Each row was made from one small tree. The marks that hang from a mark follow it in brackets, in alphabetical order. Every link used is in the known rows. Write each row's tree.
Known rows:
M[C[A]]: [  8   2  -5  -2   3  -3 -12   5  11 -11  26   2   7  -7   0   7  -4  -2
  -5   0  23  -3   7   4   1   9  13 -23  -7   0 -17 -30  -5  -5   0 -16
   5  -1  16   3   4  12  16  -6 -16   9 -10   3  15   2   2   0 -13   1
  -1   5 -12  -8 -10  19   2   6 -10 -18  18  11]
N[A[C]]: [ 13  -3 -17   6   3  -1 -28   4   0 -10   0   2  14  -1  -1  -2  13   1
   0   0   6   4  14  -2   4   5   4  -3  -3  -1 -12  15 -12  21   1   0
   4  11  16   5   2  18   7   2 -16   6  -2  13  10  11   2  -2 -15  -8
  -5   8 -13  -2 -14  15  -8  15  -8  -6  12   5]
A[C[M[Q]] X Z]: [  5   2 -10   5   4  -1  -8   8   8  -9  24   4 -18   3 -13 -35   3   1
  -9 -13 -27  10   7   1   5   6   2   5  -1  -1 -10   4 -13 -20  16  15
   2  -4  20  -5  12  -3  -1   4 -11   5 -20   1   8  17   0 -16 -12  -7
 -11  -2   2   9 -10  -5  -6  10   3   0  15  -2]
N[A[Z]]: [ 15   0 -14   8   7  -3 -28   1  13  -7  16   6  18   5   1  -3  20   6
  -7  -4   2   3   6   5   4  12   6 -12  -4  -1 -11  -6 -11  16   4 -13
   6  16  10   6   7   7  -4   2 -15  14  -4   8  11  10   5  -7 -11  -6
  -7   6 -16   0 -16  12  -8   8 -10 -15  15   2]
A[N]: [ 13  -6  -2   6   5  -7 -18  -1   9 -10  12   6   0 -12 -12 -12   2  -5
  -2   0   2   2  11   2   9  -2   0 -10  -1   5  -5  -7  -9  -2   2  -5
   5  -6   8   4   6   1   3  -3 -16   5  19   5   9  -3  -8   1 -21   0
  -4   9 -15   4 -13  14 -12  13  -6 -14  13   5]
N[A[C[M[Q]] X] J]: [ 21   4 -23   4  -3   1 -13   6  -5  -6   7   0  -5 -14  -8 -18  19  -3
  -5 -10 -20   4  14  -4  11  -1  -4  12   8  -6 -12   4 -14  11  10  20
   1   1  18   3   1  12   9   5 -30   5 -18   8  10   9  -2  -7 -20  -8
 -11   9  -8   7 -14   8   3  19   5   1  16   2]
M[C[A[N X]] Q]: [  8   8  -1   0  -2  -6  -9   4  12 -10  23   3 -10 -10  -5 -14  -4  -7
  -7  -4  -4   0   7   4   4  -4   9 -13  -8  -2 -15 -45  -7 -20  10 -10
   6 -15  14   4   6   8  10  -5 -12   2  -7  -2  11  -5   1  -6 -20  -1
  -4   2 -15  12  -9  12   4  10  -3 -13  14   9]
J[N[A[D X]]]: [ 29   6  -8   7   4  -3 -34  -1   0  -3 -16   4  40  12   3  -1  25  -2
  -5 -10  -6   0  10   2  12  -5   0  -6   2  -5 -11 -19 -14  24   4  -1
   3  13   8   7   2  21   0  -1 -18  10  -1   8   6   6   5  -4 -16 -10
  -2  15 -16  -1 -22  14  -7  13  -2 -17  12   2]
A[C D N X Z]: [ 11  -4  12   7  11  -8 -26   3  11  -7  -6   5  22  21  -7 -28   7  -2
  -3 -11 -19   8  11   0   7 -13  -7  10  -6   3  -6   5 -15 -13  15   6
   4   6   8  -5  11   7 -18   2  11  -4   9  -4  -2  12   6  -8 -12  -6
  -2   0   5  11 -14  -5 -21  11   4 -11  -4   0]
J[N[A[C[M] D]]]: [ 24  -3 -13   2   4  -3 -20   3  -4  -6 -13  -6  28   2  -3  -6  30  -3
  -4  -8   6   2  17  -5   8   0  -3  15  10  -4 -11  23 -12  21   2  17
   4  11  19   1   1  15   6   1 -20   6  -1  13   8  11   3   2 -19  -7
  -4  12  -1  -8 -16  13  -3  12  -1  -8   6   3]
N[A[C[M] D Z] J]: [ 22  -4 -12   1   8  -5 -18   3   4  -3   1  -5  29   4  -5 -11  32   2
  -7 -10   0   5  14  -4   7   3  -7  21   8  -2 -11  26 -13  16   7  14
   5  19  16  -1   4  11  -7   5 -13   5  -5   5   6  15   7  -3 -13  -5
  -7   6   7  -4 -16   6  -6   9   2  -8   1   1]
C[A[D Z]]: [ 15  -1   7  -1  12  -8 -21   2  21  -5  18   1  32  17  -2   1  14   4
  -6  -7   2   3   3   6   4   6   9 -11 -11   1 -13 -15  -8  -9   6 -12
   7  11  14  -2  11   7 -10  -4   3   6   2   3   6   6  14  -7  -7   0
  -2   2   3  -4 -15   7  -7  -1  -7 -19   4   3]
J[N[A[C[M] D X]]]: [ 25   1  -8   4   3  -2 -24   5  -5  -5 -18  -2  27  12   1 -11  26  -3
  -5 -13 -12   2  15  -5  10  -5  -4  11   7  -4 -10  10 -15  15   9  16
   2  10  16   1   1  17   3   3 -17   4 -12   7   4  16   6  -3 -16 -12
  -3  11  -1  -1 -16   7  -3  15   3  -6   7   2]
Z[A]: [ 23   3  -5   8   6   0 -23  -2  22  -9  13   3  14 -15  -1 -10   3   0
  -3  -1  -2   2   9   3   8   6   6 -25  -6   4 -12   3 -12  12   1  -5
   5   5  13   2   9  10   5  -4 -16  13   9   4  11  -2   0  -9 -14  -3
  -5  13 -15  -6 -12  15 -11  11  -9  -9  12   6]
X[A[D N Z]]: [ 14  -5  14   9   9 -12 -23  -2  25  -6   3   2  18   2  -6 -21  12  -1
  -6  -6 -12   4   9   4   3  -1   0  -4  -5   6  -8  12 -10 -10   7  -3
   8   8   5  -2  15   5 -11  -3  -1   6  25   6   3   1   9  -8 -13  -4
  -8   0  -5   7 -13   8 -16   6  -4 -15  -7   4]
Z[A[C[M] D N]]: [ 23  -5   8   4   8  -4 -13   0  21  -9  -2  -8  15  -7  -5 -30   9  -5
  -1  -4 -11   5  17  -6   9  -9  -5   7   0   7 -10  40 -13  -1   8  17
   7  -2  18  -5  10   5  -4  -2  -3   0  18  -2   2  -1   3  -4 -20  -4
  -4   7   4  -1  -7   5 -10  10   2  -1  -8   7]
Z[A[D N[J]]]: [ 35   1   5   5   7  -6 -22  -6  20  -4  -5  -3  34 -20  -6 -13  18  -6
  -2  -3  -4   0  14   0  16 -13 -10  -2   2   5  -8   7 -12  14   2   6
   6   4   6   1   7  12  -6  -4 -11   5  31   1   5 -13   0   0 -21   0
  -3  17  -7   0 -16  15 -14  12   0 -14  -4   8]
N[A]: [ 16  -1 -16   7   4  -2 -27   1   6  -9   8   4  14  -2  -1   1  15   1
  -4   0   5   1  10   2   7  10   8 -16  -2  -1 -12  -5 -11  21   0 -10
   6   9  13   9   2  12   7  -1 -23  13   0  11  12   4  -1  -3 -16  -7
  -7  11 -22  -2 -15  19  -4  12 -11 -12  17   4]
A[C[M] D Z]: [ 10  -8  -1   3  13  -5 -11   4  11  -7  13  -1  11  14 -11 -23  13   1
  -6 -10  -2   8  10  -1   4   7   0  10   1   3  -9  28 -12 -10   9  14
   5   9  20  -7  12   0  -7   1  -2   4  -2   3   5  16   4  -8 -11  -4
  -6   0  10  -4 -10  -2 -12   4  -1  -7   2   0]
C[A[D N X Z] M]: [ 19  -1  19  -1  10  -9 -13   3  20  -6  16   1  16  18  -2 -19  10  -2
  -9 -14 -22   3   5   3   7  -6   1   0  -6   3 -10 -18 -11 -27  18  -5
   5  -2  12  -3  13  -3 -19   0   4  -2  -5 -11  -1   9  12  -7 -11  -3
  -2  -2   8   9 -10  -1  -3   2   3 -14   1   4]

Which tree is each row?
[ 18   6  -8   7   0   3 -11   5  16 -10  14   0 -12 -12  -4 -36   0  -2
  -4  -8 -33   8  11  -3   8   1   3  -6  -3   0 -14  15 -15  -5  12  18
   2  -8  23  -4  11   6   6   1 -14   5 -13   0   8   6   2 -17 -16  -8
  -9   6  -4   4  -6   2  -4  13   2   7  10   3]
Z[A[C[M[Q]] X]]
[ 17   0  -2   5   8  -3 -24   6   9  -6   0   0  22  28   2 -23  21   3
  -7 -12 -19   8  10  -3   4   2   2  10  -2  -1 -12  18 -16   4  16   9
   5  17  18  -2   9   9 -11   6  -1   3 -18  -1   1  23  12 -11  -8 -13
  -6   0   3   3 -12  -3  -6   7   2  -5   2   0]
N[A[C[M] D X Z]]
[ 21  -2   7   6   9  -9 -25   2   5  -4 -10   5  28  11  -9 -21  14  -3
  -3 -13 -17   5  13  -1  12 -17 -16  18   1   2  -4   1 -15  -5  13  12
   2   8   4  -4   8  10 -18   3   3  -4  10  -4  -2   9   4  -3 -15  -4
  -2   5   8  11 -19  -1 -21  15   8 -12  -3   1]
A[C D N[J] X Z]
[ 10  -9  14   6   9 -10 -13   3  22  -8   0  -3   6   3  -7 -32  12  -2
  -6 -10 -19   7  13  -3   2  -1  -4  14   1   6  -8  42 -11 -18  11  13
   6   5  13  -8  14   1  -9   1   0   0  14   4   1  11   9  -7 -13  -5
  -8  -4  10   7  -8   1 -14   7   2  -5 -11   4]
X[A[C[M] D N Z]]
[ 25   2  13   9   7  -3 -29   0  18  -8 -16   0  28   5   2 -27   5  -5
   2  -7 -25   6  15  -3  12 -18  -6  -1  -9   5  -9  18 -17   0  12   8
   5   3  12  -4  10  15 -10  -2   7  -3  17  -4  -2   1   7  -9 -16  -9
  -1   7  -1   7 -11   3 -19  15   3  -4  -9   6]
Z[A[C D N X]]
[ 13  -5   8   1   7  -9 -17   1  21  -8  21   4  12  -2  -2  -3   7   1
  -5  -5  -2   1   5   5   5   0   3 -10  -9   3  -9 -23  -7 -13   7 -17
   6   1   8   0   9   0 -11  -1  -4   2   8   0   6   2   8  -1 -12   3
  -1   1  -2   7 -13  10 -10   6  -7 -17   9   8]
C[A[N Z]]
[ 16   1 -13   4   2   2  -6   3  18 -11  19  -4 -13 -24  -9 -30   5  -2
  -4  -4 -14   8  13  -2   6   7   4  -3   0   2 -15  30 -12  -2   5  19
   5  -5  26  -4  10   2  11  -1 -18   8  -1   7  12   1   0 -12 -19  -4
 -10   7  -2  -2  -6   7  -3  12  -2   5   8   4]
Z[A[C[M[Q]]]]
[ 13   6  -4  -1   1  -1  -5   6  11  -9  31   2 -16  -7  -9 -14   0  -3
  -8  -8 -21   3   3   3   8   7  10 -14  -5  -3 -15 -29 -10 -21  11   0
   3 -13  21   1   9   0   7  -3 -19   5 -20   3  10   4   3 -12 -16  -3
  -7   3  -7   6  -8   8   9   7  -1  -4  21   3]
C[A[X] M[Q]]
[ 12   3 -20   5  -2   1 -15   7   0 -10  10   1 -13  -2  -6 -23  11  -2
  -5  -8 -23   7  12  -3   6   4   5   5   1  -5 -14  11 -14   3  12  13
   3  -1  22   3   5   8   9   3 -22   5 -20   9   9  13   1 -11 -19 -11
 -11   4 -12   8  -9   6   4  15   0   3  16   2]
N[A[C[M[Q]] X]]
[ 22   3  -7   8   7  -5 -37   3   1  -3 -20   4  45  22   5  -8  30   3
  -5 -15 -11   4  12   0   8  -6  -4  10  -1  -5 -11  -2 -15  21  10   6
   3  22  10   0   4  22 -10   4  -3   6  -8   4   2  19  11  -7 -10 -11
  -1   7   0   0 -22   2 -15  13   1 -13   4  -1]
J[N[A[C D X Z]]]
[ 14  -6   3   8   3  -9 -22   1  14  -6  -2   3   7 -20  -7 -16  11  -1
  -2  -7 -12   3  14  -2   5  -6 -13   9   3   5  -6  20 -10  -2   6   7
   2   7   3  -4   9  10  -6   2 -11   1  17   7   5   6   4  -2 -13   0
  -7   3   3   8 -16  10 -20  18   1  -8  -2   7]
X[A[C N[J] Z]]
[ 18  -1  -8   6  11  -6 -29  -1  15  -5   7   1  36  17  -1  -7  26   5
  -7  -5   3   5   7   4   5   8   5  -5  -4  -1 -12   2 -12  17   5  -8
   9  21  12   4   8  10  -8   1  -6  13   3   7   7   9   8  -8 -11  -7
  -7   6 -11  -2 -17  10  -9   3  -7 -17   5   0]
N[A[D Z]]
[  9   5  -6  -4   5  -6  -7   4  12  -8  25  -4  11  -3  -9  -4   6  -4
  -8  -1  17   2   7   5   3   9  14 -10  -6  -3 -19 -26  -5 -11   1  -4
   9  -2  22   2   8  10  15  -9  -9   9  -1   9  14  -5   4  -6 -19   0
  -5   4 -11  -4 -10  16   5  -1  -6 -16   7   6]
M[C[A[D]] Q]
[ 13   3   6   0   3  -7  -5   4  21  -8  31   3 -13  -3  -8 -25   6  -2
 -11 -12 -30   4   3   5   7   0   4  -3  -5   0 -12 -28  -9 -30  18  -3
   5 -12  14  -2  13  -9  -9   1  -9   0 -12  -6   6   5   6 -11 -15  -2
  -7  -2  -1  16  -9   1   2   6   1  -8  13   3]
C[A[N X Z] M[Q]]
[ 12   0   1   7   8  -3 -26   4   2  -7  -7   5  19  20  -6 -16   1  -3
   0  -9 -12   6  11  -1   8  -5   1  -1  -6   1  -9   6 -16  -4   9   9
   2   6  14  -2   8  16  -2  -2   0   1   2   3   2  12   4  -8 -12  -9
  -3   5  -2   0 -14   3 -15  12   1  -8   3   2]
A[C D X]
[ 18  -7  10   7   7 -12 -23   0  15  -3 -12  -1  26  -8  -8 -19  18  -2
  -2  -9  -9   4  15  -2   6  -9 -13  17   2   5  -6  27 -11  -4   6  12
   4  12   4  -5  10  13 -12   0  -2   0  25   8   1   4   8  -3 -14  -2
  -6   3   8   6 -17   7 -20  12   4 -11 -12   5]
X[A[C D N[J] Z]]
[  6  11  -9   0  -1  -2 -11   6  10 -10  29   4  -7  -5  -3  -7  -5  -4
  -8  -5  -1   1   4   6   3   6  15 -20 -10  -4 -19 -46  -8 -16   7 -10
   4  -8  18   3   7  11  16  -5 -15   7 -20   0  14   1   2 -10 -15  -3
  -5   3 -16   4 -10  13   5   7  -4 -12  20   7]
M[C[A[X]] Q]
[ 13   4  15   0   8  -9 -18   3  19  -7  13   3  25  21   4 -11   4  -2
  -8  -9  -2   0   5   5   3  -7   5  -8 -11   1 -14 -37  -8 -20  13 -16
   7   4   9  -1  10   8 -10  -3   8   0  -4 -11   3   6  12  -5 -11  -3
   1  -2  -2   8 -12   5  -6   3  -1 -21   1   8]
M[C[A[D N X Z]]]
[ 19  -4  11  -1   7 -10 -18   0  15  -7   7  -1  25   2  -7  -1   9  -5
  -1  -3   2   0   9   3   8  -5   4  -6  -8   3 -10 -14  -8 -10   4  -9
   8  -2  12   1   7   7  -5  -7  -2   0  20   3   4  -5   7   1 -17   1
   0   6  -4   1 -12  14  -6   5  -5 -18   0   7]
C[A[D N]]
[ 14  -3   7  -4   8 -11  -1   2  23  -6  28  -6   5  -1 -14 -22  16  -3
 -10  -9 -13   5   6   4   6   3   3   8  -2   1 -12  -8  -8 -25  11   2
  10  -7  18  -3  14 -10 -11  -3  -3   2   7   2   6  -1   9  -7 -19   2
  -8  -1   5   9  -9   3   3  -1   0 -11   1   2]
C[A[D N Z] M[Q]]
[  5  -4 -16   3   2  -1  -2   6   3 -10  23   0 -22 -14 -19 -24   3  -4
  -4  -5  -6   8  12  -1   5  10   4   5   4  -1 -11  19 -11 -11   4  19
   4  -9  25  -2   8  -2  14  -1 -21   6  -5  13  13   6  -7  -8 -20  -3
 -10   4  -5   1  -8   7  -2  12  -1   1  15   1]
A[C[M[Q]]]
[ 16  -2   7  -3  11  -7  -9   3  20  -6  27  -3  18  12  -4  -7  13   2
  -9 -10  -1   3   3   4   4   9   8  -5  -5   1 -13  -5  -8 -17   9  -4
   7   7  19  -4  12  -1  -8  -3  -3   5  -6  -1   6   9  12  -7  -8  -1
  -4   0   8  -5 -11   5   1  -3  -4 -15   6   3]
C[A[D Z] M]
[  4  -4 -14   4   5  -3  -3   6  10  -9  29   1 -17  -7 -17 -30   8   2
  -8  -9 -10  10   8   1   3  12   3  10   3   0 -10  17 -10 -14   9  17
   5  -2  23  -4  12  -5   3   2 -14   7 -10   8  12  12  -2 -11 -16  -2
 -11   0   3   4  -9   0  -7   8  -2  -1  14  -1]
A[C[M[Q]] Z]
[ 10   1   0  -4   3 -10  -6   2  15  -9  19  -4   9  -8 -11 -11   7  -8
  -7   0  14   1  10   4   4  -1   8  -3  -5  -1 -16 -25  -5 -16   3  -3
  11  -9  18   2   8   7   9  -9  -6   4  12   6  11 -10   3  -2 -24   1
  -5   3 -10   4 -10  16   3   3  -3 -16   1   8]
M[C[A[D N]] Q]
[ 22   4   6   8   8   0 -31   2  17  -8 -10   1  31  12   4 -22   4  -2
   1  -8 -22   6  12  -2   9  -8   0  -9 -11   3 -13  15 -17   6  10   8
   3   8  16  -4  10  20  -4  -2   4   3   3  -1   1   7   9 -13 -11 -10
  -2   8  -2  -2 -12   3 -16  13   1  -3  -3   4]
Z[A[C D X]]
[ 10  10  -1  -1   3  -5 -12   5  11  -7  20   0  11   9  -4 -10   2  -5
  -8  -6  -1   2   5   5   5   2  14 -14 -10  -4 -19 -39  -9 -16   8  -4
   7  -4  20   2   8  13  11  -8  -6   7 -12   2  11   0   6 -11 -16  -4
  -4   3 -11   1 -11  11   6   3  -2 -15   9   5]
M[C[A[D X]] Q]
